Known rows, with every way that one mark hangs from another:
H{L V}: |  0.91 | -0.52 |  6.28 | -3.30 | -2.35 |  2.11 | -0.73 | -3.41 |  2.67 | -3.40 | -2.07 | -2.17 |  1.59 | -1.25 | -2.58 | -1.48 |  0.97 | -0.63 | -1.31 |  2.43 |
H{V}: |  2.21 | -1.45 |  3.23 | -2.70 | -1.57 |  2.72 |  1.79 | -1.25 |  2.26 | -0.06 |  0.03 |  0.88 |  1.95 | -1.23 | -0.78 | -1.79 |  2.38 | -3.08 | -2.53 |  1.77 |
B{V{C H{L} X}}: |  0.42 | -1.65 |  4.38 |  3.70 |  0.32 | -0.87 |  2.50 | -1.75 | -0.85 | -0.14 | -2.07 |  0.81 | -2.35 |  2.74 | -1.07 | -2.44 | -0.87 |  3.27 | -1.23 |  1.73 |
B{V{C H}}: |  0.94 | -2.02 |  4.29 |  3.06 |  0.67 | -0.72 |  3.34 |  0.79 |  0.69 |  2.54 |  0.35 |  0.90 | -2.26 |  1.31 | -1.88 | -0.89 |  0.54 |  1.01 | -1.13 |  0.40 |
C{B{V{H}} S Y}: | -0.22 | -0.55 | -1.56 |  3.27 |  2.67 | -2.66 | -3.50 |  4.77 | -4.85 |  2.14 |  5.70 |  1.28 | -0.79 | -0.96 |  0.10 |  4.69 | -0.41 | -1.89 |  0.75 | -1.87 |
H{V{C{B S} X}}: |  1.91 |  2.02 | -1.18 | -2.53 |  2.25 |  1.18 | -1.87 | -1.63 | -0.47 | -1.26 | -0.62 |  1.66 |  1.29 |  0.48 | -0.23 | -4.20 |  2.83 |  0.09 | -0.52 |  0.66 |
B{V{C}}: |  1.41 | -2.07 |  4.72 |  0.43 | -0.39 | -1.54 |  1.34 |  0.63 |  3.51 |  1.10 |  1.57 |  1.55 | -0.56 |  1.58 | -0.71 | -0.99 |  2.40 |  0.88 | -0.64 |  2.29 |
B{V}: |  1.78 | -4.65 |  5.16 |  0.90 | -2.29 | -0.71 |  1.26 |  0.61 |  2.90 |  0.76 |  1.81 |  2.03 | -0.04 |  1.16 |  0.06 |  0.83 |  1.83 | -1.35 | -1.95 |  2.91 |
V{B X}: | -2.16 | -4.73 | -4.68 | -0.14 | -1.75 |  2.14 | -0.69 | -2.44 | -1.75 | -2.99 | -2.22 |  2.33 | -1.24 |  1.14 |  4.13 | -0.62 | -1.65 |  0.20 | -1.33 |  0.08 |
S{C{B{V{X}} Y}}: |  0.82 | -2.21 |  0.49 |  3.78 |  3.02 | -3.57 |  1.43 |  2.94 | -0.98 |  3.01 |  2.21 | -0.42 |  1.30 |  2.56 |  3.73 |  4.09 |  0.03 | -1.20 |  1.90 |  1.44 |
H{V{C{S}}}: |  1.83 |  2.26 |  1.73 | -3.51 |  0.29 |  1.08 | -0.54 | -0.80 |  1.89 | -0.40 | -1.08 |  0.95 |  1.89 | -1.60 | -1.63 | -4.04 |  3.24 | -1.12 | -0.69 |  0.07 |
P{Y{C{S}}}: |  0.31 |  2.83 |  0.77 | -4.56 | -8.10 |  0.64 |  2.17 | -1.69 |  5.14 | -1.63 | -5.11 | -2.58 |  2.17 | -1.54 | -2.30 |  0.68 | -0.97 | -2.68 | -2.95 | -0.40 |
C{B Y}: | -1.15 | -1.61 | -1.86 |  1.45 | -0.23 |  0.89 | -0.18 |  2.08 | -1.32 |  0.66 |  5.49 | -1.41 |  0.21 | -1.03 |  2.17 |  4.98 | -2.22 | -1.81 |  1.22 |  0.58 |
S{C{Y}}: |  0.02 | -1.49 |  1.43 |  2.20 | -1.07 | -2.13 |  3.52 |  1.15 |  0.62 |  1.99 | -1.00 | -1.19 |  2.70 | -0.32 |  4.17 |  2.15 | -1.22 | -2.36 |  1.27 |  0.74 |
Y{C}: |  1.42 |  0.56 |  1.39 | -2.74 | -5.15 |  2.47 |  2.60 | -0.19 |  3.51 |  1.53 | -2.18 |  0.17 |  2.22 | -2.87 | -1.48 |  1.24 |  0.11 | -1.85 | -0.91 |  0.22 |
Y{C{S}}: |  1.37 |  2.09 | -0.07 | -3.61 | -4.93 |  1.09 | -0.82 |  0.43 |  2.15 |  0.73 | -3.02 |  1.29 |  2.96 | -4.20 | -1.38 |  0.33 |  0.72 | -2.24 | -0.43 | -1.53 |
Y{C{B{V} S}}: |  2.08 |  1.20 | -0.23 | -2.49 | -0.89 | -0.46 | -3.41 |  3.05 |  1.52 |  2.12 |  0.93 |  1.42 |  1.68 | -1.88 | -2.61 |  3.10 |  2.59 | -1.72 |  0.58 | -1.05 |
H{V{B C}}: |  0.03 | -0.01 |  0.03 | -3.26 |  2.19 |  1.81 |  0.29 |  0.03 |  1.56 |  0.27 |  0.29 |  0.61 | -0.59 |  0.05 | -1.65 | -2.09 |  3.01 | -0.71 | -0.61 | -0.73 |
S{C{B}}: |  0.37 | -2.37 | -0.87 |  0.65 |  1.63 | -1.18 | -0.74 |  0.70 |  1.78 |  0.83 | -0.85 | -2.18 |  2.43 |  0.94 |  3.32 |  2.89 |  0.35 | -1.45 |  2.48 |  0.96 |
C{S Y}: | -0.84 |  0.41 | -1.12 | -0.12 | -4.13 | -0.90 | -1.39 |  0.87 | -2.03 | -0.96 |  0.97 |  1.50 |  2.29 | -3.86 |  2.77 |  0.54 | -1.49 | -2.94 | -0.41 | -1.21 |

Rows:
| -1.13 |  0.53 | -3.94 |  0.05 |  0.09 | -1.04 | -5.11 |  2.68 | -3.03 | -0.57 |  4.50 |  0.08 |  1.48 | -2.80 |  2.31 |  3.83 | -1.04 | -2.36 |  1.70 | -1.54 | | C{B S Y}
| -4.32 |  0.06 | -4.10 |  3.24 |  2.69 |  0.77 |  3.35 |  1.19 | -4.15 |  2.30 | -0.34 | -1.30 | -4.39 | -0.80 | -0.42 |  0.95 | -3.49 |  1.79 |  1.05 | -5.23 | | V{B C{Y} H}
|  1.59 | -1.07 |  2.27 |  0.80 | -0.31 | -2.29 | -0.61 | -0.62 |  0.90 | -0.45 | -0.36 |  3.84 | -0.13 |  2.17 |  0.90 | -3.20 |  2.10 |  1.50 | -1.17 |  1.99 | | B{V{C{S} X}}
|  0.06 | -0.75 | -1.12 |  1.53 |  1.93 | -3.25 | -4.76 |  4.74 | -2.86 |  1.13 |  6.67 |  1.72 |  0.32 | -0.79 |  0.85 |  4.70 |  0.73 | -2.22 |  1.11 | -0.61 | | C{B{V} S Y}
|  0.78 |  1.15 |  1.52 | -3.30 | -5.37 |  0.43 |  2.86 | -0.33 |  5.76 | -0.01 | -1.71 | -3.30 |  0.46 |  0.86 | -3.14 |  3.23 | -0.61 | -1.95 | -2.50 |  1.00 | | P{Y{C{B{V}}}}
|  0.09 |  1.82 |  0.35 | -3.94 | -6.25 |  1.49 |  2.72 | -1.17 |  5.66 | -1.08 | -2.92 | -4.15 |  1.07 | -0.09 | -2.49 |  2.91 | -1.37 | -2.16 | -2.09 |  0.45 | | P{Y{C{B}}}
|  0.39 | -0.12 |  3.35 |  3.53 |  0.97 | -2.48 |  2.17 |  2.16 | -1.54 |  2.89 |  1.32 |  1.54 | -1.61 |  0.21 | -1.52 | -0.36 |  0.22 |  0.48 | -0.71 | -0.85 | | B{V{C{S Y} H}}
| -1.23 |  3.15 | -3.07 | -0.76 |  1.10 | -1.08 | -3.28 |  1.36 | -0.53 | -0.46 |  2.23 | -0.65 |  0.65 | -1.71 |  1.10 |  0.12 | -0.38 |  0.99 |  2.80 | -1.32 | | V{C{B S Y}}
|  0.05 |  2.92 | -0.78 | -4.43 | -5.92 |  0.67 |  0.45 | -0.84 |  4.56 | -1.40 | -3.32 | -3.34 |  1.54 | -1.02 | -2.48 |  2.26 | -0.69 | -2.46 | -1.91 | -0.48 | | P{Y{C{B S}}}
| -0.67 | -1.92 |  2.18 | -2.59 | -0.01 |  2.08 | -1.89 | -3.83 | -0.30 | -4.32 | -2.95 | -0.49 | -0.37 |  0.78 | -1.03 | -1.60 |  0.59 |  0.79 | -1.35 |  1.36 | | H{L V{B X}}
| -1.45 |  2.28 | -1.59 |  1.17 | -0.18 |  0.92 |  0.58 | -1.35 | -1.80 | -0.15 | -4.36 | -0.75 | -0.73 | -2.73 | -0.76 | -3.63 | -1.93 |  1.43 |  0.46 | -3.23 | | V{C{S} H}
|  0.84 |  2.38 |  0.72 | -3.71 | -5.21 | -0.55 |  0.41 |  0.00 |  4.77 | -0.66 | -2.33 | -2.56 |  1.03 | -0.01 | -3.10 |  2.64 |  0.16 | -2.01 | -2.15 | -0.12 | | P{Y{C{B{V} S}}}
| -0.44 |  0.64 | -0.13 | -2.19 |  2.33 |  1.11 |  1.51 |  0.80 |  0.17 |  1.42 |  2.00 |  0.59 | -0.69 | -0.24 | -1.48 | -0.91 |  2.22 | -0.84 | -0.46 | -1.18 | | H{V{B C{Y}}}
|  0.63 | -4.04 |  0.51 |  2.16 |  2.00 |  0.71 | -1.07 |  1.86 | -0.29 |  1.24 |  3.60 | -0.37 | -1.34 |  1.08 | -0.70 |  3.75 |  0.25 | -0.66 |  0.08 |  1.05 | | C{B{V{H}}}
|  0.53 |  1.34 |  1.51 | -1.98 | -4.80 |  0.72 |  3.81 | -0.40 |  4.36 |  0.48 | -2.30 | -3.61 | -0.28 |  0.77 | -3.87 |  3.36 | -1.38 | -1.84 | -2.68 | -0.02 | | P{Y{C{B{V{H}}}}}
| -1.00 |  0.69 | -2.26 |  3.54 | -0.65 |  2.41 |  4.47 | -4.19 | -2.88 | -0.65 | -5.44 |  0.13 | -1.61 |  0.37 |  1.61 | -5.12 | -3.92 |  3.13 | -0.76 | -0.74 | | V{C H X}
| -3.94 |  0.01 | -6.31 |  4.76 |  2.58 |  0.91 |  4.04 | -1.13 | -6.61 |  0.86 | -2.18 |  0.69 | -4.67 |  1.09 |  1.98 | -1.31 | -4.66 |  3.18 |  0.02 | -3.98 | | V{B C{Y} H X}
|  0.34 | -0.78 | -2.08 |  2.06 |  1.90 | -3.08 | -4.51 |  3.61 | -4.28 |  0.51 |  5.55 |  2.72 |  0.23 |  0.12 |  2.09 |  3.47 |  0.19 | -1.42 |  0.65 | -0.07 | | C{B{V{X}} S Y}
|  0.98 | -3.04 |  0.39 |  3.39 |  3.32 | -2.34 |  0.67 |  1.38 | -0.46 |  2.18 | -0.49 | -0.71 |  0.92 |  2.65 |  2.56 |  2.72 |  0.44 | -0.54 |  1.60 |  1.14 | | S{C{B{V{H X}}}}
|  2.29 |  1.13 | -0.91 | -1.93 | -0.95 | -0.20 | -2.94 |  2.31 |  0.51 |  1.58 |  0.24 |  2.24 |  1.54 | -1.12 | -1.80 |  2.37 |  2.02 | -1.28 |  0.32 | -0.73 | | Y{C{B{V{X}} S}}
| -1.32 |  1.51 | -1.66 |  0.03 |  0.72 |  0.17 |  0.07 |  0.92 |  0.73 |  0.46 |  2.94 | -1.80 | -0.10 | -0.39 |  0.93 |  1.05 | -1.17 |  1.28 |  2.33 | -0.05 | | V{C{B Y}}
|  1.26 | -1.56 |  3.15 |  2.71 | -0.39 | -2.18 |  3.10 |  0.18 |  0.35 |  1.16 |  1.92 |  3.02 | -0.71 |  2.91 |  1.06 | -1.46 |  0.76 |  1.52 | -1.16 |  2.72 | | B{V{C{Y} X}}
| -0.18 | -1.55 | -0.69 |  2.22 |  1.82 | -2.29 |  1.06 |  2.43 | -0.25 |  2.23 |  1.35 | -2.27 |  2.20 |  0.63 |  3.85 |  4.45 | -0.98 | -1.93 |  2.60 |  0.52 | | S{C{B Y}}
| -2.49 |  2.03 | -0.18 |  4.54 | -0.86 |  0.95 |  4.64 | -4.14 | -4.47 | -1.58 | -4.79 | -1.92 | -2.10 |  0.22 |  0.83 | -3.32 | -6.07 |  4.42 |  0.02 | -0.77 | | V{C{Y} H{L} X}
|  1.64 |  1.56 |  1.14 | -0.80 |  0.13 |  1.38 |  3.68 | -1.56 | -0.27 |  0.15 | -0.23 |  1.82 |  1.09 |  0.56 |  0.38 | -4.08 |  1.18 | -0.35 | -1.67 |  1.53 | | H{V{C{Y} X}}
|  0.52 |  1.80 |  4.46 | -2.65 | -0.58 |  1.53 | -0.24 | -4.87 |  1.68 | -4.03 | -3.99 | -1.40 |  0.90 |  0.60 | -1.74 | -5.05 |  0.67 |  2.57 | -0.64 |  2.71 | | H{L V{C X}}
|  1.09 | -4.16 | -0.11 |  1.14 |  1.17 |  0.17 | -2.19 |  0.54 |  0.48 | -0.45 |  3.48 |  1.16 | -0.57 |  2.38 |  1.37 |  2.51 |  0.94 | -0.29 |  0.14 |  2.88 | | C{B{V{X}}}
| -1.00 | -1.59 |  3.62 | -3.61 |  0.02 |  2.01 | -2.42 | -2.27 |  1.49 | -3.40 | -1.48 | -1.95 | -0.34 | -0.78 | -2.64 |  0.00 |  1.06 | -0.28 | -0.73 |  0.59 | | H{L V{B}}
| -1.79 |  1.29 |  0.00 |  3.07 | -0.93 |  2.03 |  2.75 | -5.70 | -2.55 | -2.94 | -7.11 | -2.04 | -1.95 |  0.35 |  0.35 | -5.01 | -4.91 |  4.91 | -0.08 | -0.14 | | V{C H{L} X}
| -0.60 |  1.48 | -1.76 |  1.28 | -2.20 |  0.59 |  3.61 | -2.59 | -0.95 | -1.13 | -1.52 |  1.07 |  0.22 |  0.85 |  3.74 | -3.66 | -2.58 |  2.25 | -0.03 |  1.39 | | V{C{Y} X}
| -3.24 |  1.39 | -7.00 |  0.16 |  1.16 | -1.27 | -2.01 | -0.65 | -4.09 | -1.80 | -1.17 |  2.78 | -1.39 |  0.32 |  3.59 | -2.30 | -1.34 |  2.20 |  1.08 | -2.79 | | V{B C{S Y} X}
| -0.49 |  2.11 | -5.19 | -1.02 |  1.00 |  0.03 | -4.25 | -2.40 | -1.25 | -3.33 | -2.15 |  1.31 |  0.71 |  0.47 |  2.97 | -3.91 | -0.35 |  2.59 |  1.66 |  0.09 | | V{C{B S} X}
| -0.82 |  2.21 | -3.15 | -2.35 |  1.03 | -0.11 | -4.99 | -0.04 |  1.43 | -2.00 | -0.08 | -0.57 |  0.73 | -1.38 |  0.64 | -1.67 |  0.80 |  1.37 |  2.62 | -0.80 | | V{C{B S}}
| -0.81 |  1.23 | -3.80 |  1.49 |  0.82 |  0.37 |  0.92 | -1.34 | -1.73 | -1.10 |  0.89 |  0.22 | -0.23 |  1.59 |  3.32 | -1.42 | -2.23 |  2.77 |  1.45 |  1.21 | | V{C{B Y} X}
|  1.49 |  1.23 |  1.25 | -2.95 |  2.12 |  2.04 | -0.03 | -0.25 |  2.42 |  0.24 |  1.30 | -0.19 |  0.89 | -0.07 | -1.90 | -1.97 |  3.07 | -0.60 | -0.01 |  0.76 | | H{V{C{B}}}
| -1.56 |  0.79 | -2.28 |  2.22 |  2.23 |  2.18 |  1.26 | -0.60 | -1.12 |  0.82 | -1.12 | -2.71 | -2.11 | -0.67 | -1.19 | -0.46 | -2.43 |  2.11 |  1.72 | -2.00 | | V{C{B} H}
|  0.44 | -4.05 |  6.18 |  3.09 | -1.36 | -0.18 |  2.00 | -0.38 |  0.45 |  0.49 | -0.36 | -0.18 | -1.68 |  0.67 | -1.92 |  0.92 | -0.51 |  0.19 | -1.85 |  1.47 | | B{V{H{L}}}
|  1.07 | -0.93 |  1.87 |  3.37 |  0.70 | -1.67 |  1.46 | -0.47 | -2.03 |  1.01 | -1.50 |  3.03 | -1.76 |  1.85 | -0.19 | -3.10 |  0.34 |  1.88 | -1.55 |  0.40 | | B{V{C{S} H X}}
| -0.48 |  1.74 | -1.06 | -2.78 |  2.47 |  0.17 | -0.84 |  1.28 | -0.56 |  0.77 |  1.28 |  1.46 | -0.12 | -1.23 | -1.48 | -1.47 |  2.76 | -1.37 | -0.32 | -2.16 | | H{V{B C{S Y}}}
|  1.19 |  1.70 |  1.27 | -1.87 |  2.26 |  1.28 |  1.34 |  0.76 |  1.03 |  1.26 |  2.78 | -0.35 |  0.61 | -0.30 | -1.57 | -0.91 |  2.13 | -0.86 | -0.05 |  0.45 | | H{V{C{B Y}}}
| -3.57 |  1.64 | -4.86 | -1.25 |  1.30 | -1.60 | -2.91 |  1.72 | -1.54 | -0.27 |  0.77 |  0.59 | -1.39 | -1.61 |  1.17 | -0.12 | -0.23 |  1.06 |  1.91 | -3.94 | | V{B C{S Y}}
|  1.28 | -3.16 |  1.33 |  1.69 |  2.93 | -2.56 | -0.57 |  2.16 |  1.83 |  1.99 |  0.68 | -1.09 |  1.69 |  2.22 |  2.40 |  3.41 |  1.63 | -1.43 |  2.23 |  1.70 | | S{C{B{V}}}
|  1.30 |  2.73 |  0.16 | -2.32 |  2.35 |  0.33 | -0.95 |  1.18 | -0.11 |  0.80 |  2.27 |  0.42 |  1.14 | -1.01 | -1.51 | -1.38 |  2.71 | -1.35 |  0.25 | -0.50 | | H{V{C{B S Y}}}
|  1.12 | -1.34 |  4.65 |  1.53 | -0.37 | -2.16 |  2.56 |  1.71 |  2.25 |  2.12 |  3.18 |  1.67 | -0.74 |  1.52 | -0.43 |  0.11 |  1.58 |  0.49 | -0.58 |  1.96 | | B{V{C{Y}}}
|  0.28 | -3.79 |  0.66 |  2.56 |  1.94 |  0.62 | -1.73 |  0.02 | -1.28 | -0.70 |  1.89 | -0.52 | -1.73 |  2.03 | -0.06 |  2.65 | -0.68 |  0.92 |  0.03 |  1.61 | | C{B{V{H{L} X}}}
|  0.71 | -4.07 | -0.38 |  2.86 |  1.89 |  0.69 | -0.64 |  0.66 | -1.49 |  0.62 |  2.60 |  0.56 | -1.56 |  2.01 |  0.54 |  2.63 | -0.14 |  0.07 | -0.30 |  1.52 | | C{B{V{H X}}}
| -0.09 | -1.46 | -0.24 |  0.73 |  2.14 | -1.55 | -6.76 |  1.74 | -1.89 | -1.06 |  1.71 |  0.16 | -0.56 | -0.67 | -1.33 |  2.62 |  0.88 | -0.41 |  1.15 | -1.01 | | C{B{V{H{L}}} S}
|  0.31 |  1.91 |  4.48 | -3.51 |  1.60 |  1.60 | -2.65 | -2.48 |  2.87 | -3.01 | -1.05 | -3.39 |  0.55 | -0.20 | -3.60 | -1.80 |  1.71 |  1.79 |  1.07 |  1.58 | | H{L V{C{B}}}
|  1.55 |  2.12 |  0.22 | -3.58 |  2.19 |  1.12 | -2.29 | -0.05 |  1.37 | -0.20 |  0.79 |  0.41 |  1.35 | -0.98 | -2.03 | -2.54 |  3.53 | -1.08 |  0.14 | -0.19 | | H{V{C{B S}}}
| -4.34 |  1.69 | -5.50 |  2.39 |  2.84 | -0.49 |  0.10 |  1.75 | -5.55 |  1.62 | -0.93 | -0.17 | -3.55 | -2.13 | -0.49 |  0.03 | -2.93 |  1.37 |  1.34 | -6.47 | | V{B C{S Y} H}
| -0.89 |  2.93 | -5.05 |  0.68 |  0.97 | -0.91 | -2.50 | -0.78 | -3.05 | -1.89 |  0.33 |  1.36 |  0.49 |  0.25 |  3.33 | -2.46 | -1.52 |  2.33 |  1.80 | -0.43 | | V{C{B S Y} X}
